Each row was made from one small tree. The marks that hang from a mark follow it in brackets, in alphabetical order. Every link used is in the known rows. Write each row's tree.
Known rows
bimef(binon busa dimitut(supu) tozak(bilov)): [ 1.98  0.02 -1.24 -5.07 -2.03 -4.79  2.73  2.17 -3.64 -2.54 -0.59  3.19
  3.64  1.78  4.16 -2.55  1.78]
dimitut(bimef(binon busa tozak) supu): [ 1.94  0.83 -0.88 -0.39 -2.11 -3.59  2.74  4.22 -3.47  0.23 -0.31  3.38
  2.45  3.85  4.53 -2.47 -0.34]
dimitut(bimef(binon(bilov) busa tozak) supu): [ 2.73  1.08 -2.45 -1.49 -1.61 -3.86  3.74  4.44 -2.74  1.60 -0.58  3.11
  2.38  4.02  6.02 -1.69 -1.03]
bilov(tozak(bimef(dimitut))): [ 1.24 -0.90  1.23  2.00 -1.92 -2.61  1.15 -2.57 -0.11 -2.49  0.89  3.89
  4.69 -0.61 -4.30 -2.77  5.43]
dimitut(bimef(binon tozak(bilov)) supu): [ 2.02 -0.31  1.78 -1.81 -0.39 -4.22  3.16  0.06 -2.02 -0.68  1.05  3.24
  3.08  3.02  3.19 -1.82  0.45]
binon(bilov(tozak) bimef(busa dimitut(supu))): [ 2.48  2.18 -5.15  4.26 -1.43 -3.66  3.35  0.35 -0.85  0.07  1.48  5.15
  4.19 -0.46 -1.17  0.08  2.68]
dimitut(bimef(busa) supu): [ 1.68 -0.04 -1.20  3.51 -0.89 -2.60  2.47 -0.12 -1.21 -1.18  1.73  3.85
  4.45  2.94  2.71 -2.22  0.75]
tozak(bimef(busa)): [ 1.48 -1.14  1.31  1.10 -1.34 -2.25  0.42 -0.62 -0.89 -1.68 -0.21  2.19
  5.72  1.71  1.05 -4.90  3.11]
supu(dimitut(bimef(binon(bilov) tozak))): [ 2.00  0.04 -1.78 -0.96 -0.36 -3.54  3.48  0.75 -2.13  1.86 -0.77  0.86
  1.81  2.61  4.31 -1.15 -1.33]
binon(bilov(tozak(bimef(busa dimitut(supu))))): [ 2.52  0.62 -2.70  0.72 -2.36 -3.68  3.11 -1.34  0.15 -2.14  0.90  5.01
  5.65  1.31 -1.11 -1.36  4.27]
supu(dimitut(bimef(binon tozak(bilov)))): [ 1.66 -0.74  0.64 -1.83  0.21 -4.17  2.17 -1.62 -2.09 -0.27  0.03  1.12
  3.14  2.38  4.33 -1.91 -0.43]
dimitut(bimef supu): [ 1.47 -0.53  0.63  4.00 -0.43 -2.31  3.28 -1.95 -0.93 -1.54  2.50  3.83
  3.98  2.33 -0.27 -1.37  1.33]
bilov(tozak): [ 1.13 -1.55  0.44  4.59 -0.09 -2.96  0.75 -1.89  1.63  0.16  0.79  2.99
  5.37  0.36 -2.60 -1.95  3.34]
bimef(binon(bilov) busa dimitut tozak): [ 2.19  0.54 -3.22 -4.62 -1.91 -3.68  2.28  4.97 -3.60  1.00 -2.48  1.75
  2.04  0.75  4.76 -3.06  0.83]
tozak(bilov bimef): [ 1.62 -2.32  4.02 -0.57  0.35 -2.85  0.88 -4.73  0.58 -2.60  1.23  2.14
  6.42  0.68 -0.51 -4.10  3.84]
bimef(binon busa tozak(bilov)): [ 1.81 -0.89  0.52 -4.01 -0.46 -4.36  0.35  2.40 -1.69  0.31 -1.58  1.27
  4.47  2.00  5.91 -4.27  0.97]
dimitut(bimef): [ 1.13 -1.00  1.06  3.71  0.17 -1.76  1.56 -1.36 -1.00  0.09  1.47  2.61
  3.50  1.13  0.70 -2.79  1.17]
supu(dimitut(bimef(busa tozak))): [ 1.14 -0.83 -1.87  1.61 -0.45 -3.30  0.33  1.94 -1.59  0.77 -0.77  1.79
  3.79  3.84  3.11 -3.46 -0.90]
bimef(binon busa dimitut tozak(bilov)): [ 1.77 -0.26 -0.68 -5.64 -1.32 -4.26  0.84  2.90 -3.46 -0.89 -1.61  1.90
  3.28  0.64  4.74 -3.88  1.68]
bilov(tozak(bimef(binon busa))): [ 1.76  0.43  0.59  1.44 -2.55 -3.21  1.13 -0.30 -0.60 -0.75 -0.44  2.89
  4.91  1.05  1.49 -3.24  3.83]
bilov(tozak(bimef(binon busa dimitut(supu)))): [ 2.04  1.41 -1.02  0.28 -4.06 -3.66  3.40 -0.50 -2.44 -3.85  0.50  4.72
  4.16  0.82  0.08 -1.60  4.55]

Write each row's tree
[ 1.50 -1.49 -0.53 -3.80 -0.32 -4.06 -0.28  2.24 -1.66 -1.10 -1.01  2.59
  4.77  1.08  2.76 -4.58  2.04] : bimef(busa dimitut tozak(bilov))
[ 2.27  1.40 -3.98  0.08 -1.37 -3.69  3.04  4.54 -3.24  0.54 -0.24  4.16
  3.01  1.00  0.85 -1.92  0.77] : binon(bilov bimef(busa dimitut(supu) tozak))
[ 2.01  0.09  0.30 -2.80 -0.44 -3.96  0.43  2.59 -2.17  1.09 -0.78  2.05
  3.30  2.63  7.10 -4.07 -0.16] : dimitut(bimef(binon busa tozak(bilov)))
[ 2.46  1.28 -2.49  0.11 -0.78 -2.48  2.87  1.16 -2.11  1.77 -0.04  1.78
  2.61  1.43  7.10 -1.96 -0.25] : dimitut(bimef(binon(bilov) busa))
[ 1.94  1.30 -1.46  1.76 -1.93 -2.86  3.62  0.70 -3.23 -1.21  1.11  3.46
  2.94  2.59  4.85 -1.50  0.35] : dimitut(bimef(binon busa) supu)
[ 2.31  0.51 -0.07 -2.39 -1.11 -4.50  2.31  1.84 -2.42 -0.40  0.37  3.27
  3.69  3.69  6.08 -2.57 -0.13] : dimitut(bimef(binon busa tozak(bilov)) supu)
[ 2.58  1.22 -4.23 -2.03 -2.34 -3.41  5.06  0.96 -3.34 -1.91  0.08  3.07
  2.94  0.87  4.32 -0.67  1.64] : bimef(binon(bilov) busa dimitut(supu))
[ 2.80  2.20 -3.64  2.69 -1.60 -3.75  4.02  0.11 -0.27  1.08  1.25  4.19
  3.68  2.33  4.36  0.43  0.80] : dimitut(bimef(binon(bilov(tozak)) busa) supu)
[ 1.63 -0.33 -0.79  1.36 -1.06 -3.38  1.48  3.65 -1.70  0.24  0.34  3.91
  3.83  4.19  2.19 -3.12 -0.08] : dimitut(bimef(busa tozak) supu)
[ 2.37  1.57 -4.80  2.81 -0.95 -3.73  3.11 -1.52 -0.12  1.67  0.20  2.15
  3.60  2.15  5.53  0.29 -0.03] : supu(dimitut(bimef(binon(bilov(tozak)) busa)))
[ 1.26 -0.54 -2.35  3.63 -0.21 -2.54  1.31 -1.80 -1.23 -0.61  0.73  1.89
  4.36  2.69  3.53 -2.38 -0.10] : supu(dimitut(bimef(busa)))
[ 1.57 -2.09  0.55 -2.23  0.62 -4.09 -0.91  1.82  0.14  0.42 -0.89  1.91
  5.92  2.43  3.39 -4.90  1.34] : bimef(busa tozak(bilov))
[ 1.57  1.17 -2.41  1.27 -1.97 -3.48  2.14  4.44 -4.17 -1.05 -0.03  4.32
  2.95  0.90 -0.67 -2.94  1.42] : binon(bimef(busa dimitut(supu) tozak))
[ 1.09  0.03 -0.17  1.37 -0.93 -2.74  1.32  3.20 -3.66  0.21 -0.34  3.04
  2.11 -1.15 -2.60 -3.42  1.97] : binon(bimef(dimitut tozak))
[ 2.40  1.72 -4.47  2.32 -1.20 -2.96  4.11  0.80 -2.96 -1.06  1.27  4.11
  3.53 -0.22  1.15 -0.90  1.72] : binon(bilov bimef(busa dimitut(supu)))
[ 2.18  0.33 -0.36 -1.51 -0.48 -2.98  2.84  2.94 -2.21  3.01 -0.97  1.77
  1.50  1.77  4.00 -2.16 -0.48] : dimitut(bimef(binon(bilov) tozak))
[ 1.58  1.35 -2.89  3.44 -1.78 -2.74  3.09  0.79 -3.82 -2.40  1.48  4.35
  3.55 -0.14 -0.48 -1.88  2.21] : binon(bimef(busa dimitut(supu)))
[ 1.70 -1.26  0.52 -0.99  0.68 -3.73 -0.60  1.81 -0.61  1.11 -0.14  2.63
  4.81  2.88  4.41 -4.57  0.21] : dimitut(bimef(busa tozak(bilov)))
[ 1.45 -0.88  1.37  0.26 -2.20 -2.46  3.66 -2.98 -2.26 -5.11  1.55  4.09
  4.37  0.65 -3.27 -2.48  4.29] : tozak(bimef(dimitut(supu)))
[ 1.39  0.30 -1.60 -3.41 -2.54 -3.23  1.14  5.08 -4.52 -0.45 -2.21  2.03
  2.07  0.75  3.66 -4.00  1.49] : bimef(binon busa dimitut tozak)
[ 2.37 -0.46 -1.02  2.00 -0.83 -3.31  0.92 -0.93  2.08  0.89 -0.12  3.20
  6.28  1.45  0.64 -2.99  3.50] : binon(bilov(tozak(bimef(busa))))
[ 1.32  0.06 -0.77  2.45 -0.45 -3.09 -0.09  4.74 -2.34  2.04 -0.98  2.47
  3.75  1.18  1.04 -4.53  0.60] : binon(bimef(busa tozak))
